Known rows, with every step that occurs:
vini-sariviv: [ -7 -15 -18 -41 -21  12   2 -22   8 -22 -56 -11  14  -6   7 -14  19  25
  -4  -3  -4  14 -16  19 -47  -3  -5  27  -1 -42 -46   2 -38  -7 -29  22]
fabunuk-fodov-sariviv: [-17 -37  -5 -25  14   7   4  11 -24 -27 -43 -15   3  -7  17  -8  -1  19
 -22   7   4  27 -13  14  -2   6   3   7 -43  -5 -29   2 -36  -9  -8  31]
zinotig-fabunuk: [  6 -25  -6 -37  -9  13   9 -17   6 -20 -53   2  13 -13  18 -18  12  19
  -2   6  -1  24 -20  -1 -15   1   2   8   2  -3 -68   4 -38  -4 -18  21]
fodov-sariviv-meraba-dimu-fabunuk-dadif: [-13 -25 -16  -4  -1  -4 -12 -23  17 -34 -43 -26  24  -7  21   1   6   6
 -39  -4  -1   3  -9 -18 -51 -11  10   8 -23  21  33  36 -16  -7  10  30]
dimu-fodov-fabunuk-dadif: [  9 -51   1 -25 -25   4  -6 -46  -2 -12 -54  -7  16  -8   2 -13  15  18
 -16 -14 -16  10 -18   1 -52  -9  17   2  48 -17 -11  38  -6 -20 -10  23]
kalit-sariviv-vini: [-17 -10 -12 -46 -22   8  17 -58   6 -16 -48 -10  23  13   3   5  12  38
  26   7 -12  16 -15  -2 -44  -3  -2  15  -2 -84 -37   6 -59  -1 -33  27]
dadif-fabunuk-fodov-sariviv-kalit: [-23 -45   5 -31  -8   7  14   3 -34 -25 -30  -6   7  11   2  -7  -7  27
 -12 -19   1  32 -21 -10 -19  -3   2  -6 -39 -26 -31  -3 -40  -6 -24  45]
zinotig-fabunuk-sariviv-meraba-dimu-fodov: [-18   4   5   6  37  17  11   0  -9 -19 -47  -2  10 -23  -1 -32   4  24
 -52  33   7 -13 -15   1 -31   1   2   9  44  48  -6  28 -13 -18   4  30]
fodov-fabunuk: [  5 -40  -3 -39 -21  14  -8 -20   6 -19 -57 -14  24 -10   9 -12   8  13
  19  -7  -5  13 -19  -1 -22  -2   8  11  -2 -16 -38  17 -24 -10 -12  19]
fodov-sariviv: [-16 -10 -13 -23  -5   5   4 -21  -4 -32 -45 -13  17   2  13  -9   7  19
  -4   6   5  25 -12   5 -14   8  -3  14 -35  -4 -27  -6 -42  -5 -15  20]
vini-sariviv-meraba-dimu-mupe: [-46   8 -14   6   3  13 -18   0  23 -40 -61 -12  18 -14  -3 -21  10  22
 -36  24   3 -19 -11  12 -66 -13  -1  31  18  36  20  17 -29   1 -11  24]
fabunuk-dadif: [ -1 -38 -11 -38 -25   3   8 -44   8 -22 -52  -9  15  -4   9   7  15   9
   0  -1  -4  14 -15  -6 -43  -6   6  10   4 -45 -31  12 -25  -1 -34  22]
sariviv-resul: [-18 -16  -9 -51 -11   9  26 -40   3 -27 -53 -13  18   6  13  -7  17  25
  28   2  -8  40 -25  -6 -33   3   3  20  11 -45 -30   3 -43   3 -47  33]
fodov-fabunuk-sariviv-kalit: [ -9 -21  -3 -47 -13  11  12   0 -14  -8 -43   5  22  10 -12  -2   3  18
  22  -2  -4  10 -24 -13 -15  11   2   1  -4 -36 -31  27 -33 -16  -9  39]
fodov-fabunuk-sariviv-dimu-mupe: [-20 -12  -4 -13  -4  15 -15 -10   0 -18 -54  -7  27  -4  -5 -22  10  20
   1  22  -2  -7 -14   2 -16  15   7  -1 -26  32 -10  41 -18  -9  15  26]
mupe-dimu: [-28 -12   3 -15  -7  10   3 -12   0 -48 -51 -23  15 -24  16 -13   3   9
  10  15  -6  13 -18   0 -27  -5   5  26  28  11  -7  10 -25   1 -23  22]
vini-sariviv-fabunuk-zinotig: [ 22 -28 -25 -45  -6  12   0 -30  19  -2 -52 -31  -7 -32  34 -27  24  35
 -32  -6 -31  21 -12  36 -48 -15  -5  28 -18 -31 -49  11 -22 -18 -48   9]
mupe-dimu-sariviv: [-45 -13   3   0  -6   0   1   2  -6 -60 -51 -12  14 -10  16 -10  -6  16
 -10  10  -3  29 -13   3 -17   0   3  25 -16  24   7  15 -45   3 -13  25]
dadif-fabunuk: [ -4 -37   6 -30 -32  15   8 -36   2 -26 -47 -17  25 -10   8 -15   8  16
  14 -20   3  19 -19  -1 -32 -10   3  11 -10 -35 -52  -9 -25  -2 -45  23]
kalit-sariviv: [-13 -10 -15 -39 -21  10   0 -44   6 -23 -51 -10  20  -1  11   1  15  29
  19  -4   0  16  -7   8 -35  -5  -5  18 -11 -63 -51   2 -49   3 -23  20]
zinotig-fabunuk-dimu-mupe: [-23 -26  -7  -6 -12  13   0   4  -2 -39 -57   9   2 -28  11 -26   9  12
 -17  17  -4  17 -21   8   7  12   7   3   4  39 -58   7 -22  -2  -4  29]
zinotig-fabunuk-fodov: [  4 -52   2 -40  10  14   7  15 -15 -14 -52  -1   0 -23  20 -16   3  20
 -21   9  -3  27 -20   8  -3  -2   8   1  -6  -1 -71  12 -30  -7 -10  33]
fabunuk-sariviv: [-12  -9  -5 -32  -1  13  17 -11  -8 -17 -47  -8  17 -12   1  -6   8  15
   6  14   8  10 -15   8  -7  12  -2  13 -16 -36 -45   6 -30 -10 -27  27]
dadif-fabunuk-zinotig: [ 10 -48   2 -30 -24  13  10 -45   3 -10 -47 -24   2 -18  26 -24  13  23
   3 -16  -7  27 -16   7 -38 -14   2   5 -19  -6 -60 -12 -11 -10 -62  15]
meraba-dimu: [-23 -13  -8 -21   0  11  -6 -13  12 -45 -52 -20  13 -16  16 -12   2  12
   6   7  -6   9 -15  -3 -34   0   1  31  22  15 -14   6 -12   7  -8  24]
mupe-dimu-meraba: [-43   9   6   3   0  11  -1 -19  -8 -49 -56 -29  21 -22   2 -13   3  15
   9  30   7  29 -15  -1 -39   3   6  21  43  20   9   2 -27  -6 -34  26]
dimu-fodov: [-17 -22   7 -24  -9  14  11 -26  -1 -32 -57 -15  11 -22   9 -26  12  26
   2   1  -4  33 -18  12 -35  -3   6  19  43  -7 -16   8 -27 -10 -40  18]
kalit-sariviv-fodov: [ -5 -31 -11 -49  -8  12  11 -32  14 -26 -56 -12  24   2  18  -4  14  32
  17  -1   0  22  -6  10 -33 -10  -5   9   0 -71 -29   9 -50  -4 -26  12]
zinotig-fabunuk-dadif: [ 15 -40 -13 -35 -18   2   7 -40   6 -10 -51   6  11  -3  13  -1  16  13
 -23   2  -6  13 -18  -8 -36  -5   6  -2   5 -19 -61  17 -27  -5 -15  25]
fodov-sariviv-kalit: [-29  -4 -13 -38 -11   3  15 -15  -7 -34 -41  -2  14  19   3  -2   2  25
  10   1   0  37 -19 -14 -25   8  -6  10 -21 -19 -12  -4 -57  -3 -23  29]

Rows:
[-44 -13  -5 -13   2   0   9 -18   6 -50 -49  -8  15  13   7  -4 -10  28
  -8  12 -14  23 -18 -13 -33   7   3  26 -14   9  14  16 -44   2 -10  33]  meraba-dimu-sariviv-vini
[  1 -13 -18 -43 -16  11  -4 -42  17 -20 -48 -22  22 -20  20  -3  16  33
   4 -13 -17  14  -5  17 -32 -13  -4  26 -17 -79 -48  15 -47   0 -26  14]  kalit-sariviv-fabunuk
[-24 -47 -12 -29 -14   3  11 -12 -15 -43 -50   2   8  12   8  -5   5  15
   8  -8 -14  42 -27 -10   0  19   9   9 -38 -23 -28  26 -35  -7  -3  41]  fodov-fabunuk-dimu-sariviv-resul
[-25 -28   4  -4 -23  19   6 -31 -16 -40 -49 -19  15 -19  -8 -15   7   8
  12   0  12  31 -21  -3 -21   9   4   6   0 -25 -48 -19 -11 -10 -46  31]  dadif-fabunuk-dimu-meraba
[-13 -10 -12 -32  -7  16  -2 -38   6 -30 -59 -20   8  -7   6 -37  25  37
 -15   8 -13  21 -15  17 -68  -1  -3  25  24  -1 -11  21 -27 -11 -15  15]  vini-sariviv-dimu-fodov
[ -9 -51   0 -23 -31  17  10 -23  -9 -40 -45 -15   9 -22   6 -13   7   3
  13 -16   0  16 -24  -4 -11   3   3   9 -14 -34 -65 -11  -9  -4 -34  27]  dadif-fabunuk-dimu
[-53  12   6   0   2   0  11 -11 -25 -54 -39 -12   8  -1   4 -23  -1  33
 -17  10 -11  32 -20  -5 -41   2   2  17  50  41  41  17 -37 -11 -10  33]  mupe-dimu-fodov-sariviv-kalit
[-41   6  -2   2  15   3   7 -32 -10 -41 -42 -19  10   5   5 -25   0  37
 -27  18 -18  15 -19  -1 -45   7   4  22  37  41  32  13 -21 -12   2  33]  meraba-dimu-fodov-sariviv-vini
[ -8 -24   8 -19  -8  21  22 -21  -7 -11 -41 -14  29  -8 -13  -8   7  12
  -2   6  23  -9 -16  -4 -25  -9  -1   1 -30 -49 -36   1 -33 -12 -50  25]  dadif-fabunuk-sariviv-meraba
[  0 -39 -11 -31  -8  15  10  -5  -6 -34 -51   3  -1 -23  16 -16  11   6
  -5  10  -5  21 -24   0   4  13   2   6  -4  -2 -80   3 -21  -6  -8  25]  zinotig-fabunuk-dimu
[-19 -25   9 -20 -19   7  -2  -1  10 -48 -53 -32  23 -38  34 -21   7   9
  13  -9 -13  33 -19  -1 -25  -8  14  23  23  19   1  30 -20  -4 -13  30]  mupe-dimu-fabunuk
[ -5 -37  -3 -32  19   5  19   1 -28  -8 -39   0   2   8  13 -12  -2  34
 -36  22 -10  25 -23   1  -1   9   6  -9 -30   2 -46  10 -48 -16   1  41]  zinotig-fabunuk-fodov-sariviv-vini
[-16 -52   6 -28   8   9 -12  28   2 -39 -52 -30   7 -43  38 -19  -3  12
  -8 -13 -15  31 -17   3 -20  -5  17  22   7  20  -9  33   1  -2   6  42]  meraba-dimu-fabunuk-fodov
[ -4 -30  -1 -41  13  14  28   2  -2 -19 -51 -10  20  -7   9  -9   8  18
   5  17   8  15 -16  10  -6   7  -2   4  -6 -45 -24  14 -31 -16 -31  20]  fabunuk-sariviv-fodov
[-17 -18  -5  -8   6   7  24 -25 -27 -28 -41   3  -4   0   5 -30   8  32
 -40  22 -17  27 -27   2  -7  21   5  -3  17  22 -31   9 -30 -25   4  35]  zinotig-fabunuk-dimu-fodov-sariviv-vini
[-19 -26  16  -2  -8  11 -12 -14 -11 -38 -54 -23  17 -29   9 -34   4  19
  -7   2 -17  10 -20   6 -37  -8  16  18  73  44  13  37  -6 -18   1  23]  mupe-dimu-fodov-fabunuk
[-19  -5  -1 -22  12  17  13 -26 -10 -23 -50 -17  12 -11   1 -28  13  28
  -4  24  -2  17 -14   7 -29  13   0  11  12   2 -10  26 -20 -14 -15  21]  fabunuk-sariviv-dimu-fodov
[-12 -18  -4 -10  19  17  -8   4   0 -18 -48 -16  24 -12  -8  -9  -2   5
 -12  22   7 -32 -15  -9 -26   1   4  11  -2  12   0  34  -8 -14  11  28]  fodov-fabunuk-sariviv-meraba-dimu
[-33 -37   5   3   1  10 -13  -8 -20 -35 -42 -17  13  -4   9 -26   0  27
 -32   5   3  14 -11   6 -20   0   7  -7 -61  44  -9   9 -24   0   4  32]  dadif-fabunuk-fodov-sariviv-dimu-mupe
[-20 -10   9  -8  13  10   5 -18 -15 -12 -44 -12  17  -4 -10 -26   0  32
 -16  16 -21 -12 -24  -1 -35  10  12  13  57  19  12  43   2 -26  14  43]  meraba-dimu-fodov-fabunuk-sariviv-vini
[-51  -6  -1 -11  -3  -3  18 -17 -10 -57 -48 -11  15   9  17  -7   2  26
   0   9 -11  43 -20  -8 -26   3   6  26  -3   7  16  20 -53   5 -23  39]  mupe-dimu-sariviv-resul
[-25 -27  -9 -11 -12  15  -5   0  11 -49 -55 -15   7 -46  16 -19   8  10
 -10   7 -18  16 -18  18   2   3   8  23  -5  -4 -23  15 -19  -1 -25  20]  sariviv-fabunuk-dimu-mupe
[-29  15 -18 -24  -8  15  -8 -62   8 -30 -57 -24  26   7  -1  -4  18  35
  26  22   8  30  -3  -4 -57   6  -7  13 -12 -36 -21   3 -50   0 -20  18]  kalit-sariviv-dimu-meraba
[-29  -1 -15 -17   4  13  -9 -33  17 -35 -50 -19  21  -5   5   2   6  22
   1  13   6 -12  -4  -6 -55 -14  -6  26   3 -27  -5  11 -38   7 -11  19]  kalit-sariviv-meraba-dimu
[  3 -25  -2 -31  -7  13   1  -7 -10  -5 -48  -6  24  -8  -3 -10   7  13
   5   3   2  -2 -18   5  -6  10   4   5 -16 -26 -47  24 -19 -18  -2  30]  fodov-fabunuk-sariviv
[ -8  -8 -12   5  30   4 -12 -23   2 -28 -40 -38 -13 -37  41 -43   7  39
 -64   4 -32  22  -7  25 -38  -6   2  27  14  71  16  18   6 -20  -8  13]  meraba-dimu-fodov-sariviv-fabunuk-zinotig
[-46 -34 -10 -30 -18   4  21   9 -11 -59 -47  10   0   8   1   3  -6  14
  13  -3  -5  50 -23 -17  -1  18  -3  14 -38 -25 -22   6 -54   0 -25  34]  fabunuk-dimu-sariviv-kalit
[-22 -35  -3 -33  13   6  20  -5 -25 -20 -41 -15   5  10   8  -3  -4  29
 -16  19  -8  26 -20   3  -9   8   6   3 -32 -24 -15   6 -46 -13 -18  37]  fabunuk-fodov-sariviv-vini
[ -6 -24   2 -33  -1  16  17   0   9 -14 -51 -21  32 -24  10  -9  11  10
   5   4  13  16 -15  -1 -14  -2   7   6 -28 -34 -15  29 -37 -16 -34  28]  dimu-fabunuk-sariviv-meraba
[-12 -24 -12 -21  -8  15   0 -33  -2 -35 -47 -20   3 -39  16 -19  16  31
 -14 -10 -25  18 -11  24 -22  -3   0  26  22 -60 -36  20 -21 -12 -16  19]  kalit-sariviv-fabunuk-dimu-fodov
[ 12 -49   4 -26  -8  13  -3 -33  -2  -3 -56 -22  -4 -24  23 -39  15  31
 -10  -5 -20  30 -17  17 -39  -8  12   6  33  32 -25  23   0 -28 -30  12]  dimu-fodov-fabunuk-zinotig
[ -7 -20  12 -26  -3  13  19 -28 -19   1 -47  -8  21   1 -14 -22   8  34
  -1  12 -16   5 -25   4 -25   9  12   2  36 -24 -10  36 -21 -32 -14  36]  dimu-fodov-fabunuk-sariviv-vini
[-31 -22  -2 -30 -15   3  23 -26   3 -36 -52  -2  19  17   4  -1  -3  30
   8   8  -8  40 -19  -6 -21   6   3  15 -37 -32  -9   8 -67  -3 -39  27]  dimu-sariviv-vini
[ -8 -59  -6 -24   6   8  20  16  -4 -48 -54  12   1  -7  23 -19   1  15
 -27   8  -1  40 -19   3  17  13   0  -4 -39   4 -43  16 -44 -11  -2  22]  zinotig-fabunuk-dimu-sariviv-fodov
[-33 -11  -7 -19 -11  15  -7 -25  18 -44 -62 -15  20  -8   9 -22  11  20
  13  22  -3  21 -13  -1 -33   3   4  15 -11  32  -2  16 -36   8 -19  14]  sariviv-dimu-mupe
[ -5 -64  14 -32 -13  17   7  -3 -18 -21 -45 -18  10 -22  12 -13   0  17
  -3 -17   1  20 -20   7 -19 -12   9   4 -16 -36 -54  -1 -18  -4 -38  34]  dadif-fabunuk-fodov
[-31 -16  -7 -13  -6  17   8 -14 -10 -45 -57 -18   8 -19  -3  -8   8   5
  18  22  10  38 -19   1 -14  19   2  14  10 -19 -33 -11 -21 -10 -40  26]  fabunuk-dimu-meraba
[ 19 -53  -6 -40 -14  12  -5 -27   7  -4 -55 -21   1 -17  25 -21  14  19
   7  -5 -16  22 -16   8 -28  -5   7   4  -9  11 -46  13 -10 -18 -28  12]  fodov-fabunuk-zinotig
[-17 -14  -9 -10  33  12  -5  -4 -26 -23 -48 -13   5   1  10 -22   4  30
 -39  39   9  38 -12   0 -15  18   1 -11 -41  47 -30   9 -38 -14  16  31]  zinotig-fabunuk-fodov-sariviv-dimu-meraba
